Each row comes from the steps of one walk. Every step used is in the known rows, and no mark comes twice. Write the walk behind each row, first mark first.
Known rows
zuteb-fozit-koru-dimo: [-2.214  0.678 -1.898  3.098  2.310 -0.868  0.810 -1.352 -0.062  1.034
  0.200 -2.377  1.751 -1.332 -0.240  3.714  0.217  1.251  0.792  1.448
  0.513  0.148  4.595]
kemu-zuteb-fozit-koru: [ 0.379  1.057 -1.864  3.064  2.809 -0.219  2.626 -2.039 -0.087  1.126
 -0.012 -2.800  0.054 -1.175 -0.926  3.456 -1.190  1.019  1.624  1.452
  0.193 -1.753  2.706]
fozit-koru: [ 0.613  1.016 -1.958  2.938  2.513  0.035  1.150 -2.633  0.216  0.790
  2.281 -2.624  0.644 -2.573 -0.091  2.926 -1.602  1.346  1.365  1.350
  1.176 -0.469  2.186]
zuteb-gapev: [-0.240  1.153 -2.239  3.065  4.165 -0.406  0.555 -2.880  1.997  0.751
  1.515 -1.936  0.775 -1.811  0.869  4.651 -1.174 -0.346 -0.377  1.258
 -0.194  0.599  1.008]
nizo-gapev-koru-kemu-zuteb: [ 3.012  1.186  1.524  2.459  2.574 -1.002  1.797  0.031  1.135  1.514
  1.932 -1.800  0.451 -2.906 -0.320  0.746  0.789  2.108  1.399  1.352
 -3.322 -2.136  4.698]
gapev-nizo-kemu-zuteb: [-0.063  1.367  0.630  3.020  3.037 -0.625  1.866 -1.326  2.187  1.471
  2.096 -1.883  0.636 -4.322 -0.228  3.017 -4.728 -2.257 -0.193  1.064
 -2.713 -2.321 -1.532]
gapev-nizo-kemu-zuteb-fozit-koru: [-0.386  1.301  0.499  3.091  2.879 -0.245  1.872 -1.462  0.069  1.920
  0.003 -2.758 -0.170 -2.915 -1.494  3.926 -4.851 -0.523  1.618  1.243
 -1.849 -2.118 -0.761]
zuteb-fozit-koru: [ 0.015  1.112 -2.144  3.205  2.653  0.284  0.973 -2.216 -0.073  1.059
  0.248 -2.940  0.229 -1.425 -0.277  3.333 -1.463  1.313  1.428  1.307
  0.716  0.324  1.891]
zuteb-gapev-nizo-fozit: [ 0.280  1.511  0.672  2.910  4.676 -0.323 -0.228 -2.187  2.038  1.518
  1.673 -2.002  0.655 -3.643 -0.091  4.715 -1.397 -1.031 -0.640  0.795
 -2.938  1.225 -2.769]
gapev-koru-dimo: [-1.162  0.920 -1.461  2.521  2.356 -1.251  1.136  0.032  1.314  1.321
  2.024 -1.428  2.436 -2.423  0.690  2.805 -0.451  1.982  0.568  1.300
 -2.456 -0.382  4.828]
fozit-koru-kemu: [ 3.237  0.732 -2.751  2.742  2.497 -0.667  1.078 -1.912  0.169  1.064
  2.418 -2.567  0.431 -2.492 -0.125  3.210  0.895  1.601  1.006  1.383
  0.853 -0.597  4.087]
kemu-zuteb: [ 0.658  1.132 -1.908  3.048  2.990 -0.566  2.588 -1.880  2.061  0.634
  2.087 -1.853  0.696 -2.558  0.347  2.482 -0.967 -0.847 -0.215  1.366
 -0.575 -1.918  1.928]
koru-dimo-posa: [-2.345  0.760 -1.657  3.409  2.540 -1.861  1.326 -1.458  0.145  0.797
  1.854 -1.502  1.928 -1.755  1.303  2.272 -0.377  1.757 -1.726  0.309
 -0.763 -0.220  3.304]
zuteb-gapev-nizo-kemu: [-0.922  1.453  0.056  3.033  4.134 -0.450 -0.213 -2.373  2.073  1.562
  1.468 -2.015  0.675 -3.574  0.358  4.995 -4.601 -1.806 -0.585  0.901
 -2.259  0.139 -2.703]
zuteb-gapev-koru-kemu: [ 2.626  1.154 -2.780  2.466  4.050 -1.022  0.845 -0.936  1.207  1.784
  1.450 -2.014  0.664 -1.341  0.319  4.706  0.475  2.355  0.906  1.316
 -2.635  0.228  3.814]
zuteb-gapev-nizo-rulil: [-0.134  1.266 -3.235  3.040  3.473 -0.327  0.401 -2.332  2.114  1.628
  1.637 -1.940  0.767 -3.487  0.243  5.845 -3.287  1.063 -0.898  0.716
 -2.519  0.203 -2.563]
demu-dimo-posa: [ 3.558  1.255 -1.789  3.493  2.645 -2.168  1.277 -4.035  0.050  0.917
  1.763 -0.283  0.525 -2.013  1.559  2.083 -2.705  1.347 -0.756 -0.071
 -0.179  0.032  0.542]
gapev-koru-kemu-zuteb: [ 3.732  0.938 -2.336  2.544  2.888 -1.081  2.803  0.028  1.297  1.787
  1.943 -1.860  0.486 -2.205 -0.224  2.696  0.492  1.925  1.185  1.383
 -3.191 -2.239  4.949]
giru-dimo: [ 1.103  1.639 -2.239  3.275  2.827 -0.768  1.358 -3.102  1.934  0.616
  0.595 -0.262  2.097 -3.266  1.710  2.264 -0.513 -1.446  1.278  0.480
  0.674 -0.152  1.447]
kemu-zuteb-gapev-nizo-fozit-koru-dimo-demu: [-2.161  0.625  1.646  3.024  4.246 -2.241  1.141 -1.725 -0.441  1.237
  0.920 -2.246  1.114 -2.902 -1.553  4.951 -0.811  4.248  0.092  2.081
 -2.974 -1.814  2.574]
gapev-nizo: [ 1.775  1.348 -2.501  3.119  2.746 -0.301  1.255 -1.450  2.324  1.622
  2.524 -2.001  0.896 -3.718  0.662  3.023 -3.056 -0.534 -0.729  1.233
 -2.239 -0.036 -2.127]
kemu-zuteb-gapev-nizo-rulil: [ 0.065  1.115 -3.014  3.020  3.593 -0.837  2.183 -2.078  2.107  1.721
  1.451 -1.797  0.424 -3.250 -0.371  5.748 -2.956  0.614 -0.581  0.837
 -2.946 -1.761 -1.566]
fozit-koru-gapev-nizo: [ 3.956  0.713 -3.736  2.812  2.551 -1.365  1.410 -0.547  0.283  2.128
  2.566 -2.673 -0.524 -3.843 -0.252  2.485 -1.275  1.472  0.640  1.242
 -1.325 -0.727  0.652]

Which walk is each row?
[ 0.221  0.821 -0.928  2.986  3.082 -1.155  1.540 -0.599 -0.263  1.238
  0.033 -2.697 -0.980 -2.376 -1.295  2.348 -1.019 -0.101  1.477  1.236
 -0.173 -1.950  3.875] -> nizo-kemu-zuteb-fozit-koru-gapev
[-1.429  0.961  1.252  2.457  4.162 -1.808  1.696 -1.547  0.015  1.615
  1.462 -2.008  1.446 -3.112 -1.537  5.633  0.348  0.498  0.845  0.887
 -2.521 -1.656  2.024] -> kemu-zuteb-gapev-nizo-fozit-koru-dimo
[ 2.166  0.926  0.181  2.441  4.575 -1.026  1.312 -2.401 -0.102  1.011
  1.402 -2.405 -0.049 -2.154 -1.480  4.976  2.653  0.798  1.500  1.034
 -0.542 -1.412  4.457] -> nizo-fozit-koru-kemu-zuteb-gapev
[-1.266  1.186  0.753  3.049  3.144 -0.386  1.523 -1.942  2.045  0.447
  1.994 -1.794  0.695 -3.328 -0.055  2.451 -2.842 -2.237  0.018  1.235
 -0.689 -2.202  1.593] -> nizo-kemu-zuteb
[ 2.553  0.990 -3.044  3.168  3.169 -1.068  2.256 -0.727  1.818  1.385
  0.146 -2.103  0.258 -1.268 -0.082  3.137  1.088 -0.433 -0.462  1.513
 -1.234 -1.260  3.538] -> koru-kemu-zuteb-fozit
[ 0.398  1.223 -1.607  2.588  4.176 -0.763  2.576 -1.499  1.229  1.502
  1.018 -1.836  0.545 -1.249 -0.138  4.722 -1.448  1.672  1.536  1.349
 -2.986 -1.596  2.785] -> kemu-zuteb-gapev-koru
[ 1.255  1.086 -1.173  3.166  3.342 -1.608  1.518  0.582  1.802  2.188
  0.321 -2.082 -0.743 -3.510 -0.537  2.360 -2.604 -2.032 -0.639  1.150
 -3.361 -1.451 -0.432] -> koru-gapev-nizo-kemu-zuteb-fozit
[-2.958  0.502 -1.535  3.549  2.457 -1.327  0.357 -1.554 -0.469  0.723
 -0.259 -2.703  1.435 -1.132 -0.113  3.049 -1.140  5.124 -0.187  2.553
  0.099 -0.019  4.995] -> zuteb-fozit-koru-dimo-demu
[ 3.890  1.030 -3.114  2.881  4.209 -1.657  2.506 -1.331  2.198  2.157
  1.483 -1.819  0.392 -2.366 -0.021  5.509 -0.314 -0.484 -0.782  1.256
 -3.075 -1.715  0.466] -> koru-kemu-zuteb-gapev-nizo
[ 3.513  0.739 -2.488  2.723  2.771 -0.913  2.831 -1.664  0.175  1.209
  2.105 -2.434  0.109 -2.253 -0.753  3.240  1.064  1.221  1.301  1.451
  0.460 -2.743  4.965] -> fozit-koru-kemu-zuteb
[ 1.919  0.861 -1.137  2.807  2.805 -1.272  0.300 -0.597  0.216  1.924
  2.504 -2.614 -0.471 -4.670 -0.615  2.420 -3.029  0.121  0.911  1.011
 -1.440 -0.990  0.251] -> fozit-koru-gapev-nizo-kemu
[ 0.175  0.991 -2.133  3.032  4.274 -0.837  2.343 -2.755  1.990  0.793
  1.209 -1.775  0.659 -1.470  0.282  4.631 -0.819 -0.725 -0.294  1.432
 -0.632 -1.477  1.678] -> kemu-zuteb-gapev
[ 2.828  1.079 -2.469  2.652  3.048 -1.001  2.549  0.403  1.069  2.163
 -0.125 -2.128  0.226 -0.996 -0.485  3.194  0.516  1.914  1.059  1.488
 -3.445 -1.413  4.430] -> gapev-koru-kemu-zuteb-fozit
[ 2.806  0.652 -3.718  2.568  3.339 -1.326  2.482 -1.941  0.212  2.092
  1.443 -2.491 -0.116 -2.936 -1.423  6.559 -0.908  2.710  0.869  0.918
 -2.007 -2.569  1.587] -> fozit-koru-kemu-zuteb-gapev-nizo-rulil
[ 2.720  0.920  0.525  2.586  3.362 -0.842  1.621 -1.573 -0.029  0.839
  2.148 -2.451  0.035 -3.132 -1.463  2.872  2.131  0.632  1.498  1.118
 -0.251 -1.943  4.489] -> nizo-fozit-koru-kemu-zuteb
[ 3.705  0.851 -3.815  2.994  2.909 -1.588  1.148 -0.003  2.178  1.963
  2.641 -1.945 -0.005 -4.033  0.700  1.928 -1.103 -0.209 -1.087  1.220
 -2.433 -0.009 -0.591] -> koru-gapev-nizo
[ 3.440  1.130 -2.526  2.530  2.725 -0.807  1.083 -0.119  1.318  1.678
  2.127 -1.963  0.787 -2.406  0.400  2.705  0.172  2.262  0.973  1.340
 -2.510 -0.253  3.939] -> gapev-koru-kemu
[ 1.312  1.162 -2.301  2.968  4.182 -0.947  2.676 -2.121  2.215  1.815
  1.420 -1.913  0.530 -2.501  0.049  5.268 -2.594 -0.673 -0.466  1.219
 -2.695 -1.556 -1.461] -> kemu-zuteb-gapev-nizo
[ 2.154  1.133  1.356  2.594  2.700 -0.667  1.559  0.356  0.951  1.861
 -0.081 -2.152  0.109 -1.777 -0.564  1.112  1.014  2.001  1.228  1.426
 -3.648 -1.255  4.268] -> nizo-gapev-koru-kemu-zuteb-fozit
[-1.755  0.614 -1.700  2.996  2.448 -1.251  2.560 -1.134 -0.122  1.114
 -0.053 -2.302  1.491 -1.111 -0.823  3.754  0.436  1.102  1.029  1.466
  0.025 -1.911  5.363] -> kemu-zuteb-fozit-koru-dimo
[-0.733  1.473  0.394  3.286  3.200 -0.438  1.490 -0.922  1.954  1.859
  0.074 -2.116  0.163 -3.217 -0.593  3.336 -4.721 -2.197 -0.318  1.185
 -3.137 -1.482 -1.829] -> gapev-nizo-kemu-zuteb-fozit
